What can hang from each mark:
k_339: k_38 k_210 k_820
k_38: k_339
k_682: k_820 k_939
k_700: k_820
k_210: k_339 k_370 k_682
k_370: k_939
k_820: k_125 k_339 k_700
k_939: k_370 k_682

Every row comes from one small tree of marks. Brackets hold a mark, then the marks that hang from it, in the order of their numbers. Every link used is in the known rows. Which tree was each row made from?
Known rows:
[k_370 [k_939 [k_682 [k_820 k_339 k_700]]]]: 0.593; 3.136; 3.087; 1.985; -1.401; -2.950; -0.962; -1.779; -2.526; -3.173; 0.971; 1.688; -1.041; 0.635; 0.371; 1.418; -0.284; -3.296; -1.130; 0.314; -2.991; 0.963; 1.608; 0.918; 3.118; -0.256; -0.136; 5.489
[k_370 k_939]: -2.373; 1.663; -2.323; -5.194; -1.638; -6.832; 0.012; -1.356; -0.528; 1.921; -0.146; 1.278; -1.739; -2.274; -0.553; 1.346; -2.462; -3.926; 0.960; -1.403; -2.734; 4.432; -0.492; 0.751; 5.897; -0.202; 1.509; 1.655
[k_700 [k_820 k_125 k_339]]: -1.258; 1.671; 0.058; -2.764; -1.916; -2.444; -3.492; -0.233; -0.146; 2.727; -0.269; 3.555; -2.230; 1.457; 1.202; 0.476; 2.740; 2.160; -0.715; -0.488; -0.754; -8.545; -3.505; 2.891; -2.083; 0.329; 0.142; -6.904
[k_210 [k_339 [k_820 k_125 k_700]]]: -0.539; 3.259; -0.470; 2.652; 1.150; -1.151; 0.223; -0.822; -1.753; 2.271; 0.258; -1.906; -0.986; -1.538; 2.382; -0.412; 0.326; -0.799; -0.351; 0.736; 0.308; -3.444; -0.686; 2.153; -2.197; 0.407; -0.698; -0.173
[k_682 [k_820 k_125 [k_339 k_38 k_210] k_700] [k_939 k_370]]: 3.999; -2.684; -0.342; 3.779; 2.499; 4.208; 0.652; -0.081; -0.818; -1.130; -1.051; -1.270; 0.547; 3.411; 0.474; 1.690; 3.017; -0.118; 1.426; 1.349; 1.107; -3.523; 0.468; -1.734; -2.890; -0.830; -1.031; 1.606
[k_820 [k_339 k_38 [k_210 k_682]]]: -0.141; -1.514; 3.590; 0.062; -3.602; -0.388; 0.914; 2.372; 0.364; -0.252; 0.821; -1.591; 2.669; 4.943; -1.076; -0.778; -1.497; 4.091; -0.605; -0.486; -0.576; -0.755; -1.722; 0.826; -1.204; -0.248; 0.944; -3.693
[k_370 [k_939 [k_682 [k_820 k_125 [k_339 k_38] k_700]]]]: 0.287; 2.353; 2.994; 3.443; -1.689; -0.113; -2.045; -0.458; -0.094; -0.414; 0.695; 0.580; -0.155; 1.303; 1.547; 1.883; 1.957; -0.614; 0.583; 0.684; -1.422; -2.057; 1.536; 0.143; 1.394; -0.131; -0.736; 1.502
[k_339 k_38 k_210 [k_820 k_125]]: -1.719; -1.606; -1.487; 2.718; -0.089; 0.417; -3.262; 3.257; 3.699; 6.138; -0.241; -1.791; 1.068; -0.745; 0.725; 0.005; 1.571; 4.380; 3.784; -1.345; -2.079; 3.023; 1.844; -2.975; -3.895; -0.370; 0.022; -5.796
[k_210 [k_339 [k_820 k_700]] k_370]: 0.598; 3.296; -0.339; -1.085; 2.656; -1.611; 3.354; -1.620; -2.153; -2.973; -0.190; -1.344; 0.150; -3.936; -0.534; -1.167; -1.988; -3.195; -2.044; -0.293; 1.459; 0.267; 0.410; 0.144; 0.647; 0.553; 0.042; 4.781
[k_820 k_125 [k_339 k_38 [k_210 k_370]] k_700]: 1.366; 0.527; 0.444; 1.761; -2.269; 2.327; 1.499; 1.141; 0.711; -5.083; -0.815; -2.486; 1.910; -0.778; 3.103; 0.930; 1.115; 3.833; 0.927; 0.296; 1.170; -7.797; -3.297; 0.338; -2.626; 1.279; -0.221; -7.994
[k_682 [k_820 k_700] k_939]: 1.793; 0.112; -1.006; 1.025; 1.895; -1.374; 0.843; -1.265; -4.013; -0.235; -0.225; 1.823; -1.393; -1.306; 1.002; 2.156; 0.079; -6.134; -0.265; -0.038; -2.220; 4.711; 1.248; 0.283; 2.247; 0.029; -0.120; 6.602
[k_210 k_370]: -2.063; -0.636; -4.194; -7.976; 0.456; -4.410; 2.683; -1.304; -1.187; -0.495; -0.455; 2.770; -1.079; -3.375; -0.965; 0.248; -2.801; -3.198; -0.840; -1.895; -0.531; 4.173; -0.601; -0.156; 5.254; 0.640; 0.827; -1.078
[k_700 [k_820 k_125 [k_339 k_38 [k_210 [k_682 [k_939 k_370]]]]]]: 1.460; -2.428; 2.669; -1.160; -0.600; 3.358; -3.141; 1.501; 2.754; 2.308; -0.477; 1.398; -0.241; 4.154; -1.892; -0.429; 2.542; 3.332; 0.904; 0.428; 2.720; -4.395; -1.450; -0.053; -2.481; -0.950; 0.290; 0.400
[k_682 k_820 [k_939 k_370]]: 0.840; -3.679; -4.034; -4.436; 4.562; -2.141; 1.118; -2.144; -2.571; 3.857; -0.674; 3.455; -2.222; 1.546; -3.024; 1.083; -0.315; -6.122; 0.015; -0.643; -0.730; 7.859; 2.721; -1.862; 3.927; -1.522; -0.039; 7.634
[k_682 [k_820 k_125 [k_339 k_210] k_700] [k_939 k_370]]: 3.524; -2.534; -1.791; 3.641; 3.213; 2.876; 1.146; -1.586; -2.626; -2.404; -0.919; -0.370; -0.868; 2.826; 0.778; 1.474; 2.577; -1.823; 0.828; 1.780; 0.635; -3.840; -0.689; -0.045; -2.271; -0.504; -1.128; 1.895
[k_820 k_339]: -1.249; 0.311; -0.261; -3.751; -2.649; -4.641; 1.531; -0.693; -2.887; 0.234; 0.254; 1.445; -0.495; 2.365; 0.678; 0.254; -0.978; 0.119; -1.474; -0.902; -2.206; -2.736; -2.517; 2.737; 1.409; 0.478; 0.669; -3.838
[k_38 k_339]: -3.696; -0.612; -1.987; -4.895; -2.246; -3.910; 3.665; -0.077; -0.781; 2.721; 0.160; 0.538; -0.711; -1.778; -1.041; -1.603; -2.889; -1.165; -2.254; -0.191; -0.604; 6.057; -0.656; 2.625; 3.145; 0.094; 1.472; -1.040
[k_339 k_38 [k_210 k_370 k_682] [k_820 k_125 k_700]]: 0.805; 0.380; 0.302; 3.895; 0.285; 4.421; -2.006; 1.428; 3.309; -0.517; 0.175; -2.796; 1.900; -2.460; 1.380; -0.596; -0.216; 2.442; 1.715; -0.169; 0.940; 0.068; 1.072; -2.423; -2.450; 0.856; -0.797; -1.199
[k_939 k_370 [k_682 [k_820 [k_339 k_210] k_700]]]: 2.103; -0.332; 1.846; 0.552; 1.416; -0.195; -1.145; -1.523; -2.047; -5.138; 0.562; 2.832; -1.067; 2.252; -1.252; -0.092; -0.895; -0.423; -2.082; 0.217; -1.538; 2.139; 2.535; -1.248; -0.347; -1.547; -0.864; 5.216
[k_820 k_125 [k_339 k_210] k_700]: 0.539; 1.423; 0.000; 3.392; -2.878; -0.283; 0.164; 0.085; -1.665; -3.592; -0.210; -1.684; -0.140; 0.073; 4.578; 1.052; 0.833; 2.884; 0.580; 0.936; -1.299; -8.598; -4.421; 3.288; -3.142; 1.202; -0.278; -7.886
[k_939 [k_682 k_820]]: -2.129; -1.059; 0.288; -1.459; 0.657; -2.971; -1.695; -0.237; -1.987; 2.970; 1.285; 4.867; -1.748; 0.455; -1.175; 0.278; -0.519; -2.167; -1.155; -0.988; -3.099; 8.402; 3.346; -0.411; 2.955; -0.811; -0.419; 2.703

Write each row's tree:
1.586; 2.989; 1.011; 0.300; 2.941; 0.028; 4.227; -3.402; -2.650; -4.330; 0.603; -2.124; 0.791; 0.632; -2.879; -0.592; -3.130; -6.391; -3.415; 1.379; 3.475; -0.820; -0.457; 1.369; 3.638; -0.176; 0.004; 8.138	[k_210 k_339 [k_370 k_939] [k_682 [k_820 k_700]]]
2.112; -0.094; -0.377; 4.252; 0.608; 2.984; 1.025; 0.386; -0.487; -3.580; -0.544; -1.787; 2.112; 2.056; 1.471; 1.171; 2.266; 2.155; 0.009; 0.420; 0.198; -6.832; -1.220; -1.042; -4.381; 0.344; -0.946; -7.346	[k_682 [k_820 k_125 [k_339 k_38 [k_210 k_370]] k_700]]
-2.116; 2.018; -1.884; 1.588; -1.000; -0.396; 0.510; -0.801; 0.116; 2.575; 0.129; -1.630; -1.053; -3.497; 2.590; -1.305; -0.207; -0.038; -0.825; 1.000; -0.746; 0.041; 0.083; 2.243; -0.898; 0.981; -0.204; -1.670	[k_38 [k_339 [k_820 k_125 k_700]]]
1.965; -3.453; -2.086; -2.755; 3.418; -1.147; 2.536; -2.320; -3.659; 1.216; -0.532; 2.519; -1.187; 4.855; -2.705; 0.708; 0.772; -4.262; -1.032; 0.135; -0.189; 1.398; 1.083; -0.530; 1.912; -1.190; -0.301; 5.728	[k_682 [k_820 k_339] [k_939 k_370]]
-2.857; -2.918; -1.495; 0.909; 0.978; 1.573; 3.565; 0.524; 1.811; -0.625; 0.090; -0.897; 0.539; -1.985; -2.807; -1.683; -0.334; -0.341; -0.138; 1.588; 2.001; 7.591; 1.773; -0.275; 1.935; -0.396; 0.635; 0.269	[k_38 [k_339 [k_210 [k_370 [k_939 [k_682 [k_820 k_125]]]]]]]
1.654; -1.196; 1.765; 2.413; 1.067; 2.877; -2.097; -0.127; 0.354; -1.865; 0.347; 1.713; -0.453; 3.516; 0.070; 0.335; 1.449; 2.451; -0.291; 0.612; -0.147; -0.946; 2.400; -2.112; -2.045; -1.344; -1.621; 0.479	[k_939 k_370 [k_682 [k_820 k_125 [k_339 k_38 k_210] k_700]]]
-0.344; -1.316; 2.071; -0.926; -3.333; -2.135; 1.064; 2.807; 0.308; -0.445; -0.115; -1.059; 2.189; 2.661; -0.626; 0.091; -0.624; 4.151; 0.446; -1.229; -1.711; -0.464; -1.313; -0.268; -1.814; -0.320; 1.205; -5.585	[k_820 [k_339 k_38 k_210]]
0.555; 1.983; 1.514; 1.744; 1.616; 3.917; 1.624; -0.337; 0.802; 0.579; 0.632; -3.006; 1.635; -0.105; 0.019; -1.681; -0.737; -0.053; -1.241; 0.858; 4.538; -3.316; 0.065; 0.277; -0.572; 0.787; -1.017; 2.459	[k_210 [k_339 k_38 [k_820 k_125 k_700]] k_370 k_682]
0.924; 1.588; 0.569; 4.095; 0.110; 3.581; -1.910; 0.767; 4.131; -1.514; 0.030; -4.148; 1.904; -2.578; 0.851; -0.023; -0.321; 0.874; 2.719; 0.156; 0.948; -0.531; 1.371; -2.667; -0.584; 0.639; -0.247; 1.460	[k_339 k_38 [k_210 [k_370 k_939] k_682] [k_820 k_125 k_700]]
-1.375; -2.009; 1.510; -1.465; -2.441; -0.794; -0.867; 2.860; 1.861; 2.223; 0.701; -0.654; 1.777; 1.527; -1.719; -0.528; -2.977; 2.430; 0.570; -1.308; -0.921; 6.472; 0.148; -1.060; 0.812; -0.711; 1.178; -1.204	[k_339 k_38 [k_210 k_682]]
0.111; 0.931; 1.275; -1.679; -1.492; 0.350; -2.263; 1.620; 3.701; -0.876; -1.183; 0.404; 0.761; 0.307; -1.265; 0.526; 2.790; 3.544; 1.661; -0.627; 1.412; -6.624; -2.089; -0.887; -2.152; -0.104; 1.046; -5.433	[k_700 [k_820 k_125 [k_339 k_38 [k_210 [k_370 k_939]]]]]
-0.617; 0.124; 2.156; 0.419; -2.242; 0.318; -3.839; 0.865; 0.814; 1.022; 0.329; 1.628; -0.710; 2.908; 0.166; -0.665; 1.744; 4.089; -0.589; 0.307; 0.292; -7.755; -3.764; 2.851; -3.691; 0.100; 0.230; -6.133	[k_700 [k_820 k_125 [k_339 [k_210 k_682]]]]
-0.419; 2.847; -1.004; 2.136; -0.790; -0.126; -3.810; 0.561; 1.554; 4.142; -0.108; -0.849; -0.521; -2.447; 3.769; 1.211; 1.369; 1.127; 2.001; -1.102; -2.289; -1.405; 1.386; -1.302; -1.784; 0.619; -0.860; -2.761	[k_339 k_38 [k_820 k_125 k_700]]
-0.791; 2.994; -2.684; 1.732; -0.069; -1.810; -3.208; -1.272; -0.788; 2.545; 0.088; 0.282; -2.173; -3.602; 4.350; 0.928; 0.792; -0.891; 1.131; -0.426; -3.007; -2.475; 0.123; 0.773; -0.880; 1.019; -0.955; -2.132	[k_339 [k_820 k_125 k_700]]
-0.689; -1.620; -2.745; -3.897; 2.608; -0.922; 1.618; -2.402; -1.999; 0.542; 0.801; 2.361; -0.175; 1.903; -2.786; -0.575; -2.618; -4.065; -2.846; -0.785; 0.383; 3.099; 0.478; -0.162; 3.770; 0.065; -0.265; 1.257	[k_210 k_370 [k_682 k_820]]
-2.607; -1.451; -2.087; -3.896; -0.950; -2.132; 5.726; 0.356; 1.393; -2.645; -0.669; -2.190; 1.025; -3.705; -3.252; -1.737; -3.382; -1.205; -0.473; 0.260; 1.176; 7.722; -0.177; 0.298; 3.658; -0.079; 2.390; 0.850	[k_38 [k_339 [k_210 [k_370 k_939]]]]
-2.244; -1.816; -2.160; -1.201; 0.656; -0.413; 3.976; 1.019; 1.330; -0.431; -0.341; -2.226; 1.377; -3.682; -2.694; -3.007; -2.245; 0.730; -0.857; -0.139; 0.241; 7.749; 1.752; -1.047; -0.320; 0.122; 1.315; 0.412	[k_38 [k_339 [k_210 k_370] k_820]]
-0.949; 1.454; 1.559; -2.648; -2.644; -1.178; -4.087; 1.199; 1.628; 3.786; -0.421; 2.791; -1.009; 2.062; 0.690; 0.639; 3.180; 3.711; -0.028; -1.014; -0.208; -7.912; -2.395; 1.120; -2.650; 0.080; 0.194; -7.532	[k_700 [k_820 k_125 [k_339 k_38]]]
-2.775; -2.683; -2.402; -4.336; -0.631; -1.490; 5.768; 0.916; 0.682; -1.859; -0.517; -1.166; 0.969; -3.535; -2.720; -2.299; -3.305; 0.130; -1.431; -0.031; 1.206; 7.159; -0.425; 0.626; 2.044; 0.119; 1.879; -1.743	[k_38 [k_339 [k_210 k_370]]]
-0.684; 0.660; 2.178; -0.612; -1.348; 0.162; -2.982; 0.672; 2.168; -2.681; -0.295; 2.459; -0.972; -0.906; -0.994; -0.089; 2.518; 2.545; 0.812; 0.210; 0.991; -3.978; -1.329; 0.559; -0.621; 0.141; 0.568; -1.817	[k_700 [k_820 k_125 [k_339 [k_210 [k_370 [k_939 k_682]]]]]]
-0.680; -3.016; -1.411; -5.791; 0.793; -0.397; 3.556; -1.196; -1.767; 0.118; 0.353; 2.079; -0.492; -1.610; -1.820; -0.321; -2.750; -5.346; -0.818; -0.189; 2.070; 6.507; -0.456; 1.263; 7.240; 0.952; 0.649; 7.056	[k_210 k_370 [k_682 k_939]]
-0.204; -0.133; -2.316; -1.454; 2.626; -0.064; -3.068; -2.815; -1.162; 0.947; 0.478; 4.729; -3.562; 0.029; 0.709; 0.851; 0.095; -2.753; -0.778; 0.220; -0.918; 2.627; 2.885; -1.077; 2.319; -1.079; -1.857; 3.746	[k_939 k_370 [k_682 [k_820 k_125 k_700]]]
1.419; -1.367; -0.548; 4.468; 1.903; 4.480; -0.161; 0.043; 0.376; -1.935; 0.048; -2.238; 0.349; -3.682; 1.753; -0.369; 0.223; -1.372; 2.020; 1.251; 1.402; 2.010; 0.254; -0.326; -0.435; 1.402; -0.720; 4.615	[k_339 [k_210 k_370 [k_682 k_939]] [k_820 k_125 k_700]]
0.207; 0.641; 2.678; -0.930; -1.817; 1.839; -2.693; 1.223; 3.774; -0.834; -0.387; -0.146; 1.129; 1.969; -1.782; -0.252; 1.888; 3.414; 0.761; -0.011; 2.362; -7.049; -2.466; 0.053; -1.596; 0.012; 0.792; -3.605	[k_700 [k_820 k_125 [k_339 k_38 [k_210 [k_370 k_939] k_682]]]]
1.802; 0.097; 2.261; 2.823; 2.640; 5.922; 3.090; 0.137; 0.176; 0.874; 0.321; -3.438; 1.670; -0.961; -0.127; -1.257; 0.415; -2.077; -0.017; 1.766; 5.639; -0.109; 0.690; 0.273; 0.899; 0.941; -0.817; 8.039	[k_210 [k_339 k_38 [k_820 k_125 k_700]] k_370 [k_682 k_939]]
-1.811; 0.427; -0.283; 0.941; 0.976; -0.377; 0.189; 1.561; 0.978; 7.226; 0.197; -2.225; 0.612; 0.961; -0.130; -0.857; 1.108; 1.957; 1.012; -0.301; 1.056; -0.152; 0.857; -0.378; -2.218; -0.465; -0.240; -2.552	[k_210 [k_339 k_38 [k_820 k_125]]]
2.105; -1.559; 0.788; 4.186; 1.381; 5.026; -3.052; 1.276; 2.797; 1.993; -0.031; -2.604; 0.507; -0.322; 0.884; -0.059; 0.481; 0.999; 3.009; 0.608; 0.952; 2.887; 2.380; -2.600; -1.632; -0.428; -0.770; 5.676	[k_339 k_38 [k_210 [k_682 [k_939 k_370]]] [k_820 k_125 k_700]]
0.286; 3.528; 1.003; 0.230; -1.160; -2.221; -2.901; 0.638; 0.682; 1.852; 0.056; -0.329; 0.083; -2.947; 1.780; 0.776; -0.772; -0.248; 0.592; -2.033; -3.570; 2.672; 2.766; -2.122; -0.340; 0.182; 0.087; 1.697	[k_339 k_38 [k_820 k_700]]
1.830; 1.996; 3.534; 1.487; -3.884; -1.217; 0.620; 1.855; -0.674; -5.132; -0.211; -2.109; 2.069; 0.403; 1.982; 0.868; -0.958; 3.154; -0.188; -0.650; -2.054; -3.230; -1.951; 0.448; -2.479; 0.297; 0.841; -3.450	[k_820 [k_339 k_38 k_210] k_700]
1.477; -1.111; 0.415; 2.143; 1.448; 1.677; -1.625; -1.600; -1.220; -2.868; 0.451; 2.406; -1.649; 3.109; 0.483; 0.253; 1.126; 0.764; -0.856; 1.038; -0.479; -1.714; 1.348; -0.588; -1.414; -1.094; -1.672; 1.048	[k_939 k_370 [k_682 [k_820 k_125 [k_339 k_210] k_700]]]
